Each row was made from one walk, in order. Every step used is in the known rows, and no mark comes twice. Write each row's walk.
Known rows:
zile, rokof, zerora, fili, vufi, bizap: [-18   2  26  20 -13   0 -21  -8   3  -3  25   1 -26 -26   3  11 -12  -3
   7  14 -22   3]
vufi, fili, zerora, rokof: [ -4   2   1  -4 -11  -2  14  -3  -5   9  17  -3 -21  14   8  11  -3   9
  10  28  19   0]
bizap, vufi, fili: [  4  -5  -3  -4   3   8   6   1   0   2 -13  -1   2   0 -25 -11  -8  17
   3 -13  28   2]
mogik, fumut, bizap: [ 18  -2 -23   2   0   4 -15  -3  20   3  -8   1  11  -2 -32 -13  18 -12
 -16 -11  -7  -1]
sazu, bizap, fumut, mogik, zerora, rokof: [ 12   5 -26 -21   5  -5   6  14  -3   6 -30   9  38  19  20   0  17 -15
  -7  -2   2 -12]
vuvevom, sazu, bizap, vufi, fili, zerora, rokof: [  8 -15 -14  -1   1   2  29  -3   9   2  16   0  -9  22  11 -16 -13  18
   9  12 -22   1]
rokof, zerora: [  0  -2 -15   7  -5  -5 -15   4   7   6  -1  -1  -1  -1  -4  -9  11  -8
  -5 -21 -18   3]
vuvevom, sazu, bizap: [ 21   0 -36  -1   4  -3  27   1  30   0  -1  -4  15  18  11 -16   6  -5
  -9 -24 -62  -7]
fumut, bizap, vufi, fili, zerora, rokof, zile: [-13 -11  24  16  10   3  -3  -8 -12   9   4  -4  -4   0 -20   2   0  15
   8   4  27   6]
rokof, zerora, fili, vufi, bizap, fumut, mogik: [-11   2  30   7 -15   4 -33   2 -13   2  -4  -2   0 -15  17  -2  -7  -3
   9  21 -13   7]
mogik, zerora, fili, vufi: [ -2  -1  -6  -6   0  -2  14  -2  13  -3  23   1 -12 -13  -6  18   8 -13
  -3  -1  13  -5]
sazu, bizap, vufi, fili, zerora: [  4 -10  -1  -6  -1   5  33  -6  10   1  28   2 -12  19  -6 -22  -5  13
   0   3   4   2]
rokof, zile: [ -1   4  -4   9  16  -8   6   0   6  -3  -1  -5   8   5  -2   6   9  -3
 -13 -34  -8   0]
sazu, bizap, fumut: [  5  10 -34  -7  -4  -7  23   7   9   0  -5   0  25  15  21 -17   7   0
 -13 -10 -34  -5]
sazu, bizap: [  4   4 -23 -10   3  -5  26   0  23   5   3   0  14  13   5  -9  12  -7
 -12 -19 -35  -5]
zerora, rokof, zile: [-13   3  -5   5  17 -13   1   1  -2   3 -10  -3   9   2  10  19   8  -1
  -6 -20  -6   0]
bizap, vufi: [  2   0 -20  -5   9   3   9   4   7  -6 -18   0   1   2 -24  -9   2   7
  -6 -30  20   2]
rokof, zerora, fili, vufi, bizap: [-19  -5  25   7 -12  -2 -23  -6   0   3  19  -4 -20 -27   7   6  -6  -4
   8   8 -29   8]
rokof, zerora, fili: [-24  -4 -10   7  -3  -8  -8   0   5  16  -5  -2  -1 -11  -3   3   8  -6
  -2  -2 -35   5]
zerora, fili, vufi, bizap, fumut: [-13  10   9  -3 -13  -2  -2  -1  -9  -7   4  -7  -6 -18  19   8 -14   9
   5  18 -11   3]
rokof, zerora, fili, vufi, bizap, sazu: [ -2  -2  14  13 -11  -7 -19 -10  -3  -1  18  -1 -29 -16  -9  -5  -9 -11
   7  24 -32   7]
rokof, zerora, fili, vufi, bizap, fumut: [-18   0  14  10 -17  -5 -26   0 -12  -3  12  -4  -9 -25  22  -1 -10   4
   6  16 -27   8]
mogik, zerora, rokof, zile: [  1  -2 -13  -1  23 -13  -4   5  -8   1 -12   3  11  -1   2  24  15 -12
  -9 -32  15  -6]
fumut, mogik, zerora, rokof, zile: [  7  -1   2  -4  25  -5 -11   7  -7   4 -27   5  20   9  -3  23  19 -19
  -6 -26  28  -7]
zile, rokof, zerora, fili, vufi, bizap, fumut, mogik: [-10   9  31  19 -18   6 -31   0 -10  -4   2   3  -6 -13  14   4 -12  -3
   9  27  -7   2]

Write each row's walk:
[ 13  17   3 -12  -3   8 -20   9 -13  -3 -45  -4  19   7   4  -6  -2   0
   1  -8   7  -2]
vufi, bizap, fumut, mogik
[-14 -15  16   4  15  -6  26  -6  -5   3  27   4  -4  15  12  -1  -6  15
   0   3   0   4]
sazu, bizap, vufi, fili, zerora, rokof, zile
[  2  -4 -22 -11  10   0  26   1  19  -1  -7   3  12   8 -10 -19   5   4
 -12 -31 -13  -1]
sazu, bizap, vufi
[-13   2   1   7  10 -13  12  -3  -3  -3  21  -3 -16  14  16  19   7  -2
  -4  -3   4   3]
fili, zerora, rokof, zile
[  5  -5   2   0  -3   9  17  -4   0  -4  19  -1 -24  12 -19 -12  -9  16
   5   2  37   5]
bizap, vufi, fili, zerora
[ -7  -6   3  -4  -2   4  12  -1 -10   2   9   0 -21  10  -7   1 -10  19
  11  18  39   5]
bizap, vufi, fili, zerora, rokof
[  3  -9  -5  -9   5   5  23  -2  11   6  -2   3  14   7 -12 -21  -5  14
  -3 -13  -5  -1]
sazu, bizap, vufi, fili
[-20   1   8  26 -13  -2  -2  -7  16   0  38   4 -22 -14   2  10  -1  -6
   2  16 -18   1]
zile, rokof, zerora, fili, vufi
[-17   7  16  23 -20  -2 -24  -2 -11  -8  17   1 -15 -24  19   5 -16   4
   6  23 -20   3]
zile, rokof, zerora, fili, vufi, bizap, fumut
[ -1   6   1  -9  -7  -1  -7   2 -14 -10   1  -1  -4 -22  12  13  -7  -3
   2   5   9  -3]
mogik, zerora, fili, vufi, bizap, fumut
[-15   4   2   1  -6  -2  20  -6  17   0  26  -4 -14  -9   2  13   1  -1
   0  12  -7   1]
zerora, fili, vufi
[  8  15 -13  -8  -6  -1 -12   8 -14  -7 -31  -6  10  -3   9  -5  -6   7
  -1 -13  -6   0]
vufi, bizap, fumut
[-13 -11  18   9  12  -3   9  -4 -15  -1  16   0 -16   8  -1   6 -10  19
   6   2  34   7]
bizap, vufi, fili, zerora, rokof, zile
[ 18 -16  -6   5   3  14 -19  -4   8   4 -13   4  11  -8 -49 -26   1   9
  -6  -5  22   4]
mogik, fumut, bizap, vufi, fili
[ 21   5  17  -9   2   4  -9  -6  -2  -6  -7   4 -16  -2 -25   8  -2 -25
   5  18  17  -5]
fumut, mogik, zerora, fili, vufi, bizap, sazu
[ 11  11 -19 -10  -1   1  16   8  10   3 -19   2  35  25  15 -17  11  -7
 -10  -5 -20  -6]
sazu, bizap, fumut, mogik
[  0 -21  16  17  13   3 -17  -9  -8   1  17   4  -6   1 -25  -6   0  11
  -3  10  28   9]
mogik, fumut, bizap, vufi, fili, zerora, rokof, zile
[  2 -20   2  13  16  -4  25  -6   3  -2  23  -1  -3  19  17  -8 -12  18
   3  -3 -27   3]
vuvevom, sazu, bizap, vufi, fili, zerora, rokof, zile
[ 29   9  10 -13  -6  10 -21   7 -11 -16  -9   3   4  -1   4  -1   1 -12
   2  -7  38  -6]
fili, vufi, bizap, fumut, mogik, zerora
[  5   5  -3  -6  -4   4   3   6   0  -4   0   3   8   0   4  10   7 -13
  -1  13  29  -6]
bizap, fumut, mogik, zerora, fili, vufi
[ 19   7  10 -17  -5   4 -26   9 -20 -11 -17   5   7  -4  17  12   0  -9
   8   7  40  -6]
fili, vufi, bizap, fumut, mogik, zerora, rokof
[  5  -5   2   3   1  14  -6  -3   3  12 -23  -5  15  -7 -44 -18   2  13
   4 -12  21   1]
fumut, bizap, vufi, fili
[ -8   7 -16  -6  -5  -7  16   0   2   1  12  -3 -22  16   9  12   7  -1
   2  12   9   1]
fili, zerora, rokof
[ -6  12  24  -6 -10   7  -8   0  -8  -5 -11  -4   2  -8  14   8 -11   1
   8  23   1   2]
zerora, fili, vufi, bizap, fumut, mogik
[  4  11   0 -17   4   4 -20  10 -21   3 -49   0  21  -7  -1  11   0 -10
   1   0  12  -5]
vufi, bizap, fumut, mogik, zerora, fili
[  6   2  27 -15   2   9 -12  -3   1  -1  -4   1  -7 -14  -9  19   1 -17
   5   2  21  -4]
fumut, mogik, zerora, fili, vufi, bizap
[ 18   1 -34  -8   7   1  16  10  10   5 -30   2  36  15  15  -7   7 -14
  -7  -4 -45 -11]
vuvevom, sazu, bizap, fumut, mogik, zerora, fili
